Each row was made from one walk, in order. Every step used is in the known rows, and no mark comes twice. Write each row's walk.
In the rows, 128 means zero.
Known rows:
povurap-garo-besol-nogeg: [165 114 158 130 137  96 174 111 121  84 152 185 173 124 164  85 202 187
 138  81]
garo-besol-nogeg-lafem: [178 123 144 158 140  84 152 135  81 101 135 154 146 107 128 103 185 177
 149 119]
sidog-garo-guteri-nogeg-lafem: [166 123 128 143 108 103 109 194  53 142 128 107 148 116 115 102 139 196
 158 135]
besol-garo-guteri-nogeg-lafem-gelila: [160 152 121 158  71 104 103 174 104 145 141 170 133 137 159 122 142 164
 149 117]
nogeg-povurap-garo: [141 140 133 136 125  99 112 143 136  80 148 160 141 123 153  67 169 174
 114  41]
gegag-nogeg-lafem: [145 155 127 153 146 108 113 152  66 138 139 129 125 120  83  90 117 153
 130 137]
guteri-nogeg-povurap-garo-gegag: [148 106 158 119 138  58  83 165 107 140 136 177 160 137 137  75 195 203
 129  73]
garo-gegag: [177 126 142 130 132  88 102 147 115 135 130 163 150 147 108 131 159 163
 144 139]
sidog-garo-besol-nogeg: [163 125 162 129 140 102 183 120 108  76 143 152 157 130 150  93 178 190
 149 124]
guteri-nogeg-sidog: [151 114 133 103 122  71  97 153  95 167 151 141 164 134 129 110 161 160
 134 131]
nogeg-sidog-garo-besol: [151 106 138 119 138 100 130 167 104  69 142 124 153 104 126 116 158 164
 132 135]
povurap-garo-besol-nogeg-lafem: [174 125 142 158 139  87 152 145  93  88 141 159 155 105 137  81 201 194
 141  86]
sidog-garo-gegag-nogeg: [144 145 150 121 158  97 117 164  87 135 138 140 139 154  75  87 118 181
 144 156]
garo-gegag-nogeg-povurap: [143 134 151 125 159  58  96 146  93 137 138 174 123 139  90  82 137 169
 133 105]
gegag-nogeg-lafem-gelila: [139 183 113 162 114 125  99 152 104 110 155 155 105 145 121 120 117 120
 124 162]
nogeg-lafem-gelila: [157 179 107 168  95 128  98 151 125  89 148 150 109 140 148 144 141 121
 125 150]
povurap-garo: [150 141 130 134 118 128 126 138 136  96 150 152 159 132 148  89 161 165
 120  80]
garo-sidog: [150 113 119 116 121 135 115 160 116 155 148 163 137 114 143 130 152 167
 165 125]
sidog-garo: [148 154 135 133 120 134 137 146 118  84 140 112 139 140 132  98 131 169
 133 131]
gegag-nogeg: [133 148 140 125 143 118 131 124  91 140 150 155 138 142 104  96 109 140
 127 137]

Write each row's walk:
[143 131 135 105 122  89 113 176  94 133 149 107 157 139 124  90 149 184
 138 138] -> guteri-nogeg-sidog-garo
[155 111 143 111 101 117 126 165  77 143 137 132 165 137 137 110 135 191
 156 135] -> sidog-garo-guteri-nogeg
[172 135 154 135 122  72 119 154 130 149 124 178 155 144 118  99 156 191
 148  95] -> besol-garo-gegag
[176 162 126 119 125  72 152 156 122 103 155 118 148 154 116  75 161 198
 155 116] -> besol-nogeg-sidog-garo
[140 156 124 112 142  93 124 175  97 115 155 111 138 141  84  75 112 171
 136 138] -> gegag-nogeg-sidog-garo
[121  78 167 122 142  93 115 139  97  90 142 178 164  93 177  85 197 175
 111  67] -> guteri-nogeg-povurap-garo-besol
[144 113 119 115 120 140 115 174 130 140 155 171 150 111 155 102 170 185
 156  85] -> povurap-garo-sidog
[166 132 127 108 155  49  93 171  94 167 149 156 149 146  63 102 135 163
 146 143] -> garo-gegag-nogeg-sidog
[162 167 130 165 110 112 145 149 114  55 150 153 119 136 157 118 171 162
 143 149] -> sidog-garo-besol-nogeg-lafem-gelila
[194 144 136 116 137  41 125 178 116 124 142 137 153 162  92  89 177 213
 167 130] -> besol-nogeg-sidog-garo-gegag
[178 101 120 100 103  67  98 175  87 173 149 147 170 132 119 123 151 170
 159 125] -> garo-guteri-nogeg-sidog
[169 140 145 128 134  95 112 170 113 109 128 131 145 150 104 112 150 188
 146 145] -> sidog-garo-gegag
[146 134 146 120 156  90 109 158 101 143 146 173 156 149  90  78 143 177
 134 116] -> povurap-garo-gegag-nogeg
[179 113 135 115 137  57 149 145 124  99 160 171 174 123 140  85 205 187
 143  80] -> povurap-garo-besol-nogeg-sidog
[181 136 128 117 136  63  98 194 115 118 136 121 148 148  87 108 157 191
 152 140] -> nogeg-sidog-garo-gegag
[135 112 142 113 157  97 134 166  85  89 148 128 147 108 104  98 135 163
 132 145] -> gegag-nogeg-sidog-garo-besol
[170 100 117  99 102  70  98 186  97 159 154 151 179 128 127 100 166 186
 151  93] -> povurap-garo-guteri-nogeg-sidog
[147 125 141 145 124 101  98 153  63 157 131 126 146 117 128 106 158 167
 132 138] -> guteri-nogeg-lafem
[179 135 150 131 140  43 120 149 132 111 142 188 152 150 128  62 204 217
 146  54] -> besol-nogeg-povurap-garo-gegag
[172 107 129 107  94  55 112 180  98 185 143 159 174 128 127  96 149 193
 161  89] -> besol-garo-guteri-nogeg-sidog
[164 145 111 152  80 115  91 168  93 134 146 160 129 140 151 147 143 143
 146 154] -> garo-guteri-nogeg-lafem-gelila
[173 139 106 112 118  90 126 194  90 122 150 121 146 137  77  96 103 182
 163 128] -> gegag-nogeg-sidog-garo-guteri
